Known rows, with every step that occurs:
difez/poma/gulamu: [-0.60 -0.31  0.05  0.72  2.36 -1.21  1.28  0.54  0.81  0.76 -0.33 -1.54
 -0.38  3.07  3.15 -1.00 -0.93 -0.74  1.77  1.84  1.57  1.63]
gako/kaga/difez: [-0.52  0.80 -0.55 -0.38  2.12 -2.26  0.65  2.07  0.43 -0.85 -2.60 -1.34
  0.61  3.65  3.06 -1.87 -0.82  1.45 -3.66  1.09 -1.88  0.37]
difez/detu: [-1.81  0.26 -1.41 -0.15  3.69 -2.28  1.15  2.73  1.53  0.71 -0.76 -0.78
  0.04  1.92  3.23 -1.53 -3.00 -0.40 -1.04  1.14 -1.01  1.72]
detu/gako/kaga/difez: [-0.33  1.19 -0.02 -0.14  2.07 -2.23  0.40  1.31  0.78 -1.05 -3.08 -0.32
  0.03  2.49  3.39 -1.94 -2.73  1.43 -3.06  0.93 -1.80 -0.11]
verusa/gulamu: [-1.46  0.97  0.46  0.99  1.56 -1.93 -0.40  1.13  1.85  2.73 -1.26 -1.97
  0.16  2.01  1.75 -0.36 -0.52  0.33 -1.02  1.63 -0.56  1.74]
poma/gulamu/kaga/difez/detu: [-1.23  0.30 -0.85 -0.14  3.61 -2.40  1.28  2.91  0.86 -0.18 -0.86 -2.29
 -0.32  4.85  3.19 -1.78 -0.61  0.45 -2.90  0.32 -0.61  1.40]
poma/gulamu/kaga/difez: [-0.11  0.42  0.31  0.13  2.35 -1.97  1.38  1.28  0.43  0.39 -0.98 -2.08
 -0.15  4.49  2.09 -1.36  1.04  1.24 -1.95  0.69 -0.27  0.90]
difez/detu/gako/kaga: [-0.86  0.75 -0.45 -0.87  2.77 -2.19  0.87  1.00  2.22 -0.91 -2.47  0.81
 -0.12  2.94  4.61 -2.02 -5.95 -0.14 -3.36  0.06 -1.01  0.17]
verusa/gulamu/kaga/gako: [-1.02  0.98  0.79 -1.13  1.05 -1.99  1.59  0.77  1.98  2.08 -1.55 -0.10
  1.40  4.70  3.38 -0.31 -3.24  0.58 -3.58 -0.60  0.19  1.22]
detu/gako/kaga/gulamu: [-0.57  0.24  0.59 -0.03  2.58 -1.78  1.10 -0.06  1.24 -0.19 -1.93  1.76
 -0.42  0.91  3.37 -0.93 -2.58  0.71  4.18  2.05 -0.20 -0.13]
verusa/gulamu/kaga/difez/poma: [-1.34  1.00  0.06 -0.21  2.29 -1.54  0.87  3.48  0.25  0.96 -1.47 -1.51
  0.76  5.89  3.04 -1.08  0.51  0.88 -4.69  1.91  0.28  1.27]
difez/poma: [-1.25  0.35 -0.58 -0.30  2.63 -1.29  1.49  2.45  0.63  1.05 -0.88  0.12
  0.68  2.87  3.42 -1.01 -1.93 -0.29 -1.06  2.43  0.45  1.46]
detu/difez/poma/gulamu/verusa: [-0.55 -0.10  0.01  1.97  2.71 -1.97  1.05  0.83  1.13  0.07 -1.74 -3.72
 -1.21  3.39  1.97 -0.70  1.01 -0.61  3.88  1.60  1.00  1.68]
verusa/gulamu/kaga/gako/detu/difez: [-0.64  1.29 -0.72 -0.60  1.33 -2.83  1.59  3.07  1.52  0.16 -1.61 -1.12
  2.62  6.87  3.95 -1.90 -4.59  0.18 -1.89  0.32 -1.32  1.35]
verusa/gulamu/poma: [-1.42  0.43  0.95  1.68  1.91 -1.62 -0.27  0.64  2.70  3.53 -1.07 -1.55
  1.00  1.96  2.05 -0.16 -2.40  0.25 -1.87  2.77 -0.12  3.56]
gako/kaga: [-0.44  0.33 -0.48 -1.03  2.01 -1.96  1.21  0.90  1.56 -0.13 -1.92 -0.17
  0.69  3.56  3.51 -1.64 -2.97  0.24 -3.41  0.64 -0.87  0.50]
difez/detu/gako/kaga/gulamu/verusa: [-1.00  0.20 -0.04  0.98  3.43 -2.21  0.73 -0.01  1.93 -0.47 -2.90 -0.70
 -1.45  0.67  2.83 -0.42 -0.88  0.09  5.29  1.71 -0.17  0.65]
gako/detu/difez/poma: [-0.97  0.74 -1.53 -0.28  2.56 -1.98  1.64  4.15  0.41 -0.44 -1.19 -0.58
  1.96  5.57  4.28 -2.12 -3.48 -0.53 -0.53  2.48 -0.46  1.51]
gulamu/kaga: [-0.41  0.43  0.19 -1.22  2.55 -1.79  2.21  1.16  1.53  1.56 -0.48  0.28
  0.45  4.29  2.34 -0.95 -1.29  0.35 -3.12  0.43 -0.04  1.02]
kaga/gako: [-0.89  0.59 -0.13 -0.80  1.54 -2.04  1.72  0.67  1.46  1.17 -1.61  0.75
  1.29  1.47  3.60 -0.66 -4.28  0.34  0.39  0.31 -0.55  1.21]
difez/detu/gako: [-1.35  0.90 -0.43  0.30  3.36 -2.14  0.76  1.25  2.08  0.51 -1.60  0.98
 -0.69  0.15  3.69 -1.38 -5.75 -0.33  0.29  0.94 -0.90  0.86]
poma/gulamu: [-0.26 -0.24  0.18  0.98  2.20 -1.62  1.06 -0.53  1.34  1.12 -0.36 -1.88
 -0.73  1.58  2.18 -0.91 -0.80 -0.32  2.73  1.23  0.57  1.58]

Rows:
[-0.01  0.69 -0.80 -0.58  1.64 -2.66  2.27  2.21  1.23 -0.66 -1.12 -1.05
  2.13  6.60  4.25 -2.18 -4.74 -0.20  0.22  0.02 -0.70  1.20] | poma/gulamu/kaga/gako/detu/difez
[-0.45  0.09 -0.65  0.37  1.82 -1.82  1.76  1.68  0.71 -0.54 -0.93 -1.63
  1.17  5.34  4.51 -1.68 -3.48 -0.83  2.18  1.23  0.96  1.59] | kaga/gako/detu/difez/poma/gulamu
[-0.46 -0.07 -0.07  0.49  2.17 -1.47  0.94  1.18  0.21 -0.63 -1.42 -2.39
 -0.18  4.60  3.63 -1.57 -0.25  0.10 -0.82  1.46  0.84  1.02] | gako/kaga/difez/poma/gulamu
[-0.85  0.82  0.08  0.38  3.28 -2.21  0.90  1.22  1.52 -0.26 -1.62 -0.38
 -1.13  2.42  3.61 -1.63 -3.64  0.26 -0.88  0.27 -0.42  0.58] | poma/gulamu/kaga/difez/detu/gako
[-0.61 -0.23 -0.05  1.04  2.47 -1.73  1.45  1.97  0.47  0.05 -0.36 -2.37
 -0.19  4.89  3.02 -1.59 -0.80 -0.56  1.42  1.60  0.97  1.44] | detu/difez/poma/gulamu
[-1.27 -0.31  0.50  0.76  3.36 -1.70  0.91  0.50  2.29  0.83 -1.59  1.22
  0.44  1.62  3.87 -0.87 -4.59  0.23  1.80  2.90  0.01  2.28] | difez/detu/gako/kaga/gulamu/poma
[-0.25  0.86  0.20 -0.75  1.95 -1.91  0.91 -0.07  2.03 -0.40 -2.60  1.16
  0.03  2.33  3.89 -1.58 -5.34  0.19 -2.55  0.47 -0.80 -0.10] | detu/gako/kaga
[-0.41  0.89 -1.56  0.04  2.32 -2.75  1.39  3.21  1.01 -0.41 -1.18 -1.03
  1.87  4.27  3.29 -2.31 -3.81 -0.11  0.85  1.69 -1.92  1.38] | gako/detu/difez
[-0.50  0.22  0.50 -1.03  1.65 -1.91  2.74  1.60  1.05  0.24 -0.99 -0.37
  1.16  6.96  4.22 -1.24 -3.34  0.04 -1.98 -0.62  1.11  1.00] | detu/difez/poma/gulamu/kaga/gako
[-0.24  0.37  0.35  1.53  2.38 -1.75  0.53 -0.43  1.36 -0.78 -3.07 -2.85
 -1.54  2.49  2.93 -0.73 -0.25 -0.16  2.35  1.31  0.86  0.92] | detu/gako/kaga/difez/poma/gulamu/verusa
[-0.55  0.59  0.27 -1.78  1.58 -1.92  2.53  0.81  1.61  1.23 -1.29  1.06
  1.51  4.15  3.67 -0.72 -4.02  0.45 -2.60 -0.64  0.08  0.99] | gulamu/kaga/gako
[-0.50  1.01 -1.43 -0.45  1.72 -2.84  1.78  2.96  1.08 -0.59 -1.65 -0.50
  2.49  4.65  4.13 -2.15 -5.51  0.00  1.01  0.92 -1.81  1.27] | kaga/gako/detu/difez
[-0.91  0.98 -0.28 -0.38  2.35 -1.60  0.85  2.66  0.27 -1.00 -2.60 -0.01
  0.54  4.05  4.29 -1.76 -2.72  0.67 -3.60  1.91 -0.33  0.26] | detu/gako/kaga/difez/poma
[-0.37  0.19 -0.59  1.20  2.05 -2.08  1.33  0.49  1.39 -0.46 -2.28 -2.97
  0.24  3.80  3.48 -0.79 -1.70 -0.94  4.55  1.24  0.92  1.93] | kaga/gako/detu/difez/poma/gulamu/verusa
[-0.17  1.05 -1.09 -1.96  1.40 -1.99  2.31  0.67  1.93  0.53 -1.47  1.32
  2.85  3.88  4.97 -1.17 -6.26 -0.31 -0.56  0.37 -0.43  1.53] | gulamu/kaga/gako/detu
[-0.05  0.16 -0.26 -0.58  2.37 -1.70  2.47  1.90  1.10  0.06 -0.17 -1.16
  0.99  7.75  3.83 -1.78 -1.85 -0.56 -1.79  0.70  1.23  1.32] | gako/detu/difez/poma/gulamu/kaga
[-1.18  1.17 -0.76 -0.81  1.68 -2.05  1.70  4.03  0.90  0.11 -1.47 -0.77
  2.60  7.99  4.73 -1.70 -3.94 -0.31 -3.28  1.25  0.16  1.50] | verusa/gulamu/kaga/gako/detu/difez/poma
[-1.01  0.72 -0.33 -0.71  2.74 -1.50  1.67  3.47 -0.05  0.31 -1.28 -0.58
  0.79  5.38  3.32 -1.33 -0.21  0.83 -4.28  1.88  0.17  0.98] | gulamu/kaga/difez/poma
[-0.89  0.00  0.11  1.57  3.11 -1.97  0.87 -0.15  1.31  1.10 -1.94 -1.29
 -1.24 -0.74  1.19  0.23  1.83  0.39  7.95  2.74  0.07  1.39] | kaga/gulamu/verusa
[-0.61 -0.02 -0.13  1.02  2.36 -1.42  0.94  1.33  0.16  0.17 -0.85 -2.31
 -0.37  3.35  2.99 -1.25  0.25  0.04  1.11  2.00  0.91  1.46] | kaga/difez/poma/gulamu
[-1.12 -0.46  0.77  1.35  3.03 -1.44  1.07  0.37  1.68  2.38 -0.62  0.63
  0.69  0.28  2.25 -0.18 -1.78  0.54  4.39  3.90  0.15  3.01] | kaga/gulamu/poma
[-0.26 -0.13  0.55 -0.57  2.48 -1.24  2.33  0.74  1.17  1.09 -0.02 -0.80
 -0.07  6.02  3.12 -0.99 -0.52 -0.36 -2.18  0.61  1.86  1.30] | difez/poma/gulamu/kaga
